Each row was made from one path, in order. Every step used is in the known rows, and no mark comes twice. Write each row's path.
Known rows:
povol, kadigal, gimufo, vadi: [ 1.50  4.11  1.30 -2.16 -1.03 -0.05 -0.57  0.32  0.84 -0.97 -0.27  3.24
  0.39  1.75  2.17  2.69 -1.60  0.10 -2.04  1.30]
tedo, pudelid, bizip: [-0.24 -4.57 -0.17  1.07  1.11  0.21  1.65  1.00  1.41 -2.14  0.19 -1.44
 -3.10  2.62 -1.14  4.50  1.46 -1.45  0.03 -5.44]
busus, tedo, gimufo: [ 1.55 -1.08  0.01 -0.57 -2.59  1.60 -1.43  0.47 -0.38 -0.93 -0.56 -2.70
  1.49 -0.34  1.76 -1.77 -0.59  1.40  1.31 -0.78]
bizip, pudelid: [-1.39 -2.59  0.63 -0.41 -0.16 -2.55  2.29  2.69 -0.80 -1.71  0.13 -1.84
 -1.49  0.75 -1.58  1.32  0.28  0.41 -0.55 -0.02]
tedo, gimufo, vadi: [ 2.20  2.07 -1.72 -1.05 -0.28  1.13 -1.54 -0.80 -1.62 -1.35 -1.40 -2.10
  1.92 -0.73  0.24  0.99  0.67  0.95  0.28  0.31]
povol, busus, tedo, pudelid: [ 1.41  0.84 -0.49  1.33 -3.29  0.36  0.32  0.72  1.92 -0.43  0.12 -1.97
 -2.04  1.50  1.30 -0.56  1.47 -0.14  2.98 -2.13]
pudelid, tedo, gimufo: [ 0.39 -2.07 -1.99  1.32  1.44  0.90 -1.02 -0.83  0.20 -0.34 -1.83 -3.35
  1.07  1.10 -0.14 -0.65 -0.19  1.54 -0.66 -1.72]
pudelid, tedo, gimufo, kadigal: [ 0.41 -1.69 -1.27  1.25  2.03  1.14 -1.02 -1.23 -1.43 -1.15 -0.94 -1.45
  1.26 -0.26 -0.07 -1.38 -0.91 -0.09  0.07 -0.14]
busus, tedo: [ 0.00 -3.85  1.39 -0.37 -3.71 -0.14 -0.27  1.88  0.90  0.02 -0.57 -0.69
 -0.65  0.46  1.44 -1.20 -1.47  1.04  1.42  0.20]
kadigal, povol: [ 0.97 -5.16  1.06 -2.02  0.20 -0.13  2.13  1.29  3.21  0.74 -0.40  2.29
 -1.26  0.79 -0.78  3.54 -2.51  1.42 -1.55  0.22]
bizip, pudelid, tedo, gimufo: [-2.01 -0.28 -1.90  1.27  3.17 -1.87  0.54  0.83 -1.92 -1.15 -0.84 -4.41
  0.94  1.34 -2.78 -0.86  0.90  0.98 -1.22 -0.55]
bizip, pudelid, tedo: [-3.43 -3.15 -0.26  1.29  2.17 -3.40  1.49  2.31 -0.52 -0.29 -0.73 -2.38
 -1.21  2.20 -2.67 -0.20 -0.30  0.72 -1.07  0.36]
kadigal, povol, busus, tedo: [ 0.70 -1.24  1.28 -0.89 -3.08  0.40  1.57  0.98  3.27  3.05  0.53  2.97
 -0.32  0.45  1.13  0.74 -2.46  2.44  0.95  1.19]
vadi, gimufo, kadigal, povol, busus, tedo, pudelid: [ 1.02  5.17  0.72 -0.98 -0.79 -1.32 -0.56  1.70 -0.28 -1.21  1.18  1.32
 -1.22 -1.05 -0.93 -0.87  0.49 -1.55  1.91 -0.70]
pudelid, tedo, gimufo, kadigal, povol: [ 0.37 -2.76 -0.62 -0.56  4.12  0.82  0.07 -0.95  0.17  0.28 -0.65  1.83
  1.44  0.19 -1.80  0.39 -2.29  0.41 -1.52  1.34]
gimufo, kadigal: [ 0.94 -3.45  1.49 -0.64 -1.66  0.31  0.49  0.69 -0.12 -1.99  0.02  0.99
 -1.15 -0.87  0.81  0.27 -1.64 -0.70  0.66  0.24]
kadigal, povol, busus: [ 1.60 -1.63  0.32 -0.86 -1.40  0.67  2.95  0.25  3.91  2.29  0.26  2.93
 -1.00  0.43  0.03  3.33 -1.59  2.32 -0.35 -0.37]
kadigal, gimufo, vadi, pudelid, bizip: [-2.47  0.87  2.06  0.08 -2.15 -0.73 -1.37 -1.11 -0.93  0.45  0.37  1.78
 -0.56  0.46  0.32  2.80  2.04 -2.62 -3.46 -2.14]
vadi, pudelid: [-1.26 -3.38  1.38  0.40 -2.63 -0.60 -0.50  1.01  0.98 -0.59  0.08 -2.08
 -2.86  0.03  1.83 -1.20  1.88 -1.87  0.38 -1.56]
bizip, pudelid, tedo, gimufo, kadigal: [-1.89  0.25 -1.14  0.93  3.69 -1.71  0.20  0.34 -3.49 -2.33  0.00 -2.25
  1.21 -0.05 -2.60 -1.40  0.35 -0.68 -0.63  0.74]
tedo, gimufo, kadigal: [ 2.40 -0.73 -0.27 -0.54 -0.48  2.02 -0.30 -0.70 -1.33 -2.67 -0.10 -0.83
  1.05 -1.52  1.02 -0.04 -0.25 -0.59  0.88 -0.54]

Which path is each row?
[-0.81  2.81 -1.26  0.65  4.33 -1.05  2.43 -0.64 -0.99  1.10  0.94  1.73
  1.42  0.02 -3.22  0.57 -0.37  0.88 -0.83  1.68] -> bizip, pudelid, tedo, gimufo, kadigal, povol, busus
[-1.72 -0.56 -0.40  2.04  1.18  0.27 -2.63 -1.66 -1.79 -0.91  0.10 -2.52
 -0.30 -0.96  0.91 -3.89  2.25 -2.90  0.48 -0.63] -> vadi, pudelid, tedo, gimufo, kadigal
[ 1.18  1.00 -1.46  0.69  2.51  1.60  0.97 -2.48  1.15  1.95  0.22  2.50
  1.69 -0.47 -0.79  0.57 -1.43  1.25 -0.20  0.77] -> pudelid, tedo, gimufo, kadigal, povol, busus
[-0.86  2.35 -0.68  1.60  1.97  0.91 -0.44 -2.36  0.61  2.35  0.96  1.18
 -0.03 -1.06  0.17 -1.80  1.48 -1.57  0.34  0.14] -> vadi, pudelid, tedo, gimufo, kadigal, povol, busus
[-1.97  2.92 -2.81  0.68  3.79 -2.26 -0.74  0.46 -3.76 -0.49 -1.35 -3.55
  1.95  0.95 -3.25 -0.61  1.41  0.99 -0.82  1.85] -> bizip, pudelid, tedo, gimufo, vadi
[ 0.04  6.92 -1.00  1.07 -4.18  0.85 -3.07 -1.39 -2.14  1.90  0.46 -2.60
  1.04 -1.80  3.20 -4.19  3.77 -0.68  3.33  0.62] -> povol, busus, tedo, gimufo, vadi, pudelid
[ 0.83 -4.90  1.98 -2.37  0.45  0.02  1.66  0.79  1.66 -0.20  0.26  4.14
 -1.06 -0.47 -0.73  2.57 -2.81 -0.24 -1.22  1.89] -> gimufo, kadigal, povol
[ 2.37  1.55 -0.09 -0.96 -1.92  2.20  0.85 -0.56  2.11  2.48  0.52  1.25
  1.72 -0.44  1.04  0.15 -1.15  2.73  0.94  0.22] -> kadigal, povol, busus, tedo, gimufo
[ 3.28  1.84 -0.33 -1.08  0.11  2.42  1.63 -1.87  1.32  0.52  0.95  3.09
  1.36 -1.74  0.20  1.95 -1.09  0.84  0.54  0.21] -> tedo, gimufo, kadigal, povol, busus
[ 1.72 -0.88  1.37 -1.02 -1.04  0.80  2.74 -0.42  2.38  1.47  0.99  4.84
 -0.76 -0.88  0.23  2.64 -2.16  0.63  0.44  0.99] -> gimufo, kadigal, povol, busus
[ 0.39  4.31  1.75 -1.54 -3.06 -1.12 -0.44  1.79 -0.31  1.27  1.18  2.91
  0.31 -2.44  0.46 -1.51 -1.52  0.60  1.67  1.35] -> vadi, gimufo, kadigal, povol, busus, tedo
[-1.80 -1.62  0.40  0.28  3.54  0.04 -1.39 -1.57 -0.31  0.81  0.48  0.57
 -0.23 -0.66 -0.81 -1.93  0.74 -2.28 -1.07  0.69] -> vadi, pudelid, tedo, gimufo, kadigal, povol
[-2.43  3.87  2.43 -0.33 -0.94 -0.45 -0.76 -0.15  0.21  0.72  1.48  3.08
 -1.32  1.80  3.28  2.36  1.85 -2.83 -2.27 -2.03] -> povol, kadigal, gimufo, vadi, pudelid, bizip
[ 0.52  1.49  1.10 -1.02 -1.70 -1.37 -1.00  2.22 -2.30 -3.12 -0.07 -1.00
 -0.64 -2.24  0.34 -1.12 -0.07 -1.03  0.66 -0.68] -> vadi, gimufo, kadigal
[-1.69 -1.11 -1.26  2.31  0.96  0.17 -2.29 -1.14 -0.35  0.16 -0.92 -4.51
 -0.44  0.45  0.81 -3.16  2.46 -1.27 -0.02 -1.98] -> vadi, pudelid, tedo, gimufo
[-3.49 -0.58 -0.48  1.89  0.59 -1.81 -2.69 -0.27 -1.14  1.56 -1.26 -2.41
 -1.58  0.91  0.05 -2.45  2.45 -1.61  0.30  1.32] -> gimufo, vadi, pudelid, tedo
[ 2.23  5.02 -0.93 -1.50 -1.32  1.54 -0.57 -0.95  0.05  3.13 -0.04  1.88
  2.86 -0.96  0.52  0.29 -0.42  2.54  1.27  2.41] -> kadigal, povol, busus, tedo, gimufo, vadi
